What can hang from each mark:
N: C V
W: N
H: R
U: C
V: H J
A: V
C: A J N U

Each row was made from one small tree. The marks that hang from a mark follow it in brackets, in alphabetical order. Every link used is in the known rows. Write each row's tree.
Known rows:
V(H): -.13 -.02  .06 -.18 -.06  .00 -.05 -.05 -.10  .00  .05 -.04 -.04 -.19  .04  .07  .00  .03  .10  .02 -.09  .00
W(N(C(A) V(J))): -.22 -.18  .31  .17  .02 -.19 -.01 -.31 -.01  .01 -.02 -.03 -.10 -.20 -.15  .20  .29 -.05  .22 -.25 -.10 -.08
W(N(C(J) V)): -.16  .04  .29  .22 -.15 -.19 -.05 -.27 -.06  .04 -.14  .00 -.09 -.26 -.03  .16  .16 -.15  .22 -.03 -.02 -.06
W(N(C V(H))): -.27 -.08  .37 -.06 -.20 -.17 -.02 -.37 -.14  .05 -.13  .02 -.23 -.44 -.03  .28  .14  .00  .27 -.05 -.07 -.06
W(N(C(U))):  .04 -.02  .13  .09 -.09 -.23  .09 -.19 -.02  .20 -.24  .03 -.20 -.25  .04  .07  .11  .17  .03 -.11  .00  .03
W(N(C(A J U))): -.06 -.03  .18  .27 -.06 -.27  .03 -.10  .00  .19 -.12 -.08 -.05 -.25 -.03  .05  .21  .09 -.02 -.10 -.05  .02
N(C V): -.04 -.04  .16  .04 -.03 -.10  .01 -.17 -.05 -.04 -.16  .00 -.12 -.13  .00  .20  .10  .00  .15 -.01  .07 -.09
A(V(H(R) J)): -.16 -.04 -.06 -.12  .03  .05 -.29 -.15  .03 -.04  .07 -.13 -.19 -.15  .05  .00  .10 -.22  .20 -.10 -.31 -.12
N(C(A) V(H J)): -.25 -.20  .20 -.07  .05 -.13 -.07 -.23 -.14 -.07  .04 -.11 -.06 -.25 -.05  .25  .26  .02  .29 -.16 -.14 -.14
U(C(A(V) J N)): -.07  .01  .00  .29  .15 -.14 -.04  .07 -.03 -.17  .19 -.14 -.14 -.32 -.16 -.07  .22 -.15 -.28  .08 -.17 -.04
N(V(H)): -.12 -.03  .18 -.20 -.09 -.04 -.12 -.08 -.16 -.13  .01 -.01 -.08 -.29 -.04  .19  .04 -.04  .19  .01 -.04 -.06
A(V):  .09  .03  .07 -.05  .03  .00 -.09 -.04  .02 -.08 -.03 -.12 -.12  .01  .03 -.01  .05 -.15 -.01  .01 -.12  .01
C(J N): -.04  .05 -.18  .28 -.01 -.05 -.05  .09  .00 -.05  .11 -.06  .00 -.23 -.05 -.05  .13 -.18 -.05  .04 -.02 -.05
C(A J N U):  .05 -.03 -.15  .27  .04 -.20 -.05  .23  .01 -.04  .07 -.11 -.02 -.33 -.13 -.05  .21  .01 -.18 -.07 -.03 -.04
U(C): -.04  .04  .02  .00  .10 -.04  .08 -.02 -.09 -.02  .05  .09 -.06 -.10 -.03 -.04 -.04  .12 -.14  .06  .02  .03
A(V(H)): -.04  .00  .12 -.22 -.04  .01 -.13 -.10 -.08 -.07  .02 -.15 -.15 -.17  .08  .06  .05 -.12  .09  .04 -.20  .00
N(C(J) V): -.08  .04  .14  .17 -.07 -.11 -.04 -.13 -.10 -.03 -.11 -.04 -.02 -.10  .03  .15  .15 -.12  .19  .03  .03 -.11
A(V(H J)): -.03 -.02  .02 -.21  .05  .03 -.15 -.13 -.10 -.09  .09 -.18 -.11 -.09  .09  .03  .12 -.21  .22 -.12 -.29 -.03
C(J U):  .13  .13 -.09  .06 -.02 -.11 -.06  .14 -.05  .03 -.08 -.06  .04 -.07  .07 -.07  .04  .00 -.02 -.03  .00  .02
U(C(A J N)): -.14 -.02 -.07  .32  .13 -.14  .04  .11 -.05 -.09  .22 -.03 -.03 -.33 -.21 -.07  .17  .01 -.27  .07 -.06 -.04
C(J N(V(H)) U): -.03  .05 -.05  .02 -.10 -.18 -.16  .11 -.20 -.16  .00 -.05 -.14 -.62 -.05  .12  .17 -.05  .10 -.02 -.04 -.08
U(C(A J)): -.13  .04  .07  .19  .11 -.09  .03  .06 -.08 -.05  .15 -.02  .09 -.10 -.13 -.07  .07  .05 -.20  .07 -.05  .02

Write each row's tree:
-.06  .03 -.05  .25 -.04 -.09 -.12  .07 -.06 -.18  .06 -.03 -.06 -.35 -.13  .07  .16 -.22  .05  .01 -.01 -.10
C(J N(V))
-.24 -.07 -.14 -.07  .01  .06 -.20 -.11  .00  .04  .10 -.05 -.07 -.16  .02  .00  .05 -.07  .21 -.11 -.20 -.12
V(H(R) J)
-.23 -.17  .12  .02 -.03 -.15 -.12  .02 -.08 -.21  .15 -.06 -.15 -.56 -.22  .21  .22  .00  .04 -.03 -.07 -.11
C(A N(V(H)))
-.15  .04  .17  .24 -.13 -.14  .03 -.22 -.02  .18 -.10 -.03 -.04 -.12  .05  .04  .13 -.09  .12 -.02 -.06 -.01
W(N(C(J)))
-.05 -.11 -.07  .19  .28 -.11 -.02 -.01 -.02 -.20  .20 -.12 -.22 -.27 -.18 -.06  .25 -.11 -.19 -.11 -.20 -.06
U(C(A(V(J)) N))
 .08  .07  .09  .10 -.06 -.20 -.06 -.03 -.10  .00 -.24 -.05 -.07 -.20  .07  .13  .15  .01  .13 -.03  .06 -.08
N(C(J U) V)
-.26 -.05  .09 -.10 -.12 -.02 -.24 -.10 -.01 -.09  .00  .03 -.15 -.36 -.09  .16  .02 -.04  .19  .03 -.05 -.14
N(V(H(R)))
 .04 -.11  .19  .05  .02 -.25  .00 -.04 -.04 -.04 -.19 -.05 -.13 -.24 -.08  .21  .19  .21  .01 -.09  .06 -.07
N(C(A U) V)
 .15 -.11 -.16  .14  .18 -.16 -.12  .11  .05 -.13  .08 -.22 -.20 -.26 -.10 -.04  .29 -.08 -.11 -.23 -.21 -.06
C(A(V(J)) N U)
 .15  .06  .08  .08  .05 -.15 -.14  .14  .02 -.05  .00 -.20 -.03 -.07 -.01 -.06  .18 -.08 -.12 -.04 -.16  .01
C(A(V) J U)
-.05 -.07  .06  .07  .07 -.06 -.02 -.21 -.08 -.05 -.09 -.03 -.08 -.04  .02  .15  .17 -.07  .28 -.16 -.03 -.12
N(C V(J))
-.14 -.09  .22  .11 -.04 -.14 -.01 -.34 -.06  .02 -.10  .02 -.16 -.19 -.05  .17  .20 -.11  .30 -.21 -.06 -.08
W(N(C V(J)))
 .07 -.08  .29  .09 -.02 -.28  .00 -.18  .06  .10 -.19 -.15 -.28 -.23 -.02  .09  .24  .05 -.08 -.13 -.13  .03
W(N(C(A(V) U)))
 .06 -.11  .06  .08  .04 -.21  .08  .00  .00  .11 -.14 -.07 -.08 -.11  .01  .08  .15  .24 -.09 -.09  .03 -.04
N(C(A U))
 .02 -.02  .16  .17 -.01 -.25 -.06  .01 -.06 -.03 -.14 -.10 -.03 -.21 -.05  .15  .24  .07  .04 -.05  .03 -.08
N(C(A J U) V)
 .16 -.06  .00 -.02  .19 -.11 -.11  .06  .03 -.08  .02 -.20 -.09 -.01 -.02 -.04  .20 -.06 -.03 -.22 -.19 -.01
C(A(V(J)) U)
 .12  .08 -.22  .23 -.01 -.14 -.04  .19 -.03 -.03 -.02 -.07 -.07 -.31 -.02 -.06  .14 -.03 -.08 -.03 -.01 -.03
C(J N U)
-.03  .04  .14 -.06 -.13 -.20 -.09 -.10 -.22  .00 -.17 -.08 -.09 -.38  .10  .19  .16  .05  .23 -.03 -.03 -.08
N(C(J U) V(H))
-.07 -.02  .01  .13  .08 -.14  .02  .00 -.11 -.23  .06  .12 -.22 -.46 -.19  .08  .09  .04 -.11  .05  .06 -.06
U(C(N(V)))
 .12  .08 -.11  .20 -.02 -.18 -.13  .16 -.07 -.15 -.04 -.04 -.11 -.43 -.10  .04  .18 -.08  .01 -.03  .03 -.08
C(J N(V) U)
 .10  .08 -.05  .12 -.03 -.16  .03 -.01 -.08  .13 -.21 -.08 -.01 -.08  .15  .01  .11  .07  .04 -.01  .01 -.02
N(C(J U))
-.21 -.07 -.05 -.03  .11 -.10 -.05 -.10 -.25 -.23  .18  .04 -.22 -.58 -.14  .10  .15 -.02  .10 -.08 -.11 -.10
U(C(N(V(H J))))
 .06 -.14 -.09  .16  .14 -.20 -.09  .11 -.01 -.20  .08 -.06 -.13 -.40 -.21  .09  .28  .01  .01 -.25 -.06 -.11
C(A N(V(J)) U)
 .13  .01 -.08  .23  .06 -.20 -.13  .19  .04 -.12  .05 -.23 -.15 -.31 -.09 -.05  .27 -.13 -.20 -.04 -.15 -.05
C(A(V) J N U)
-.03 -.07  .08  .02  .27 -.06 -.03 -.07 -.04 -.13  .17 -.10 -.11 -.02 -.10 -.06  .17 -.06 -.11 -.10 -.22 -.01
U(C(A(V(J))))
 .00 -.07 -.12 -.09  .02 -.15 -.14  .02 -.18 -.17  .04 -.06 -.20 -.56 -.07  .12  .19 -.01  .19 -.21 -.11 -.10
C(N(V(H J)) U)
 .00 -.04  .18  .03  .16 -.09  .00 -.03 -.01 -.13  .08 -.07 -.14 -.09 -.12 -.01  .09  .03 -.24  .05 -.13  .02
U(C(A(V)))
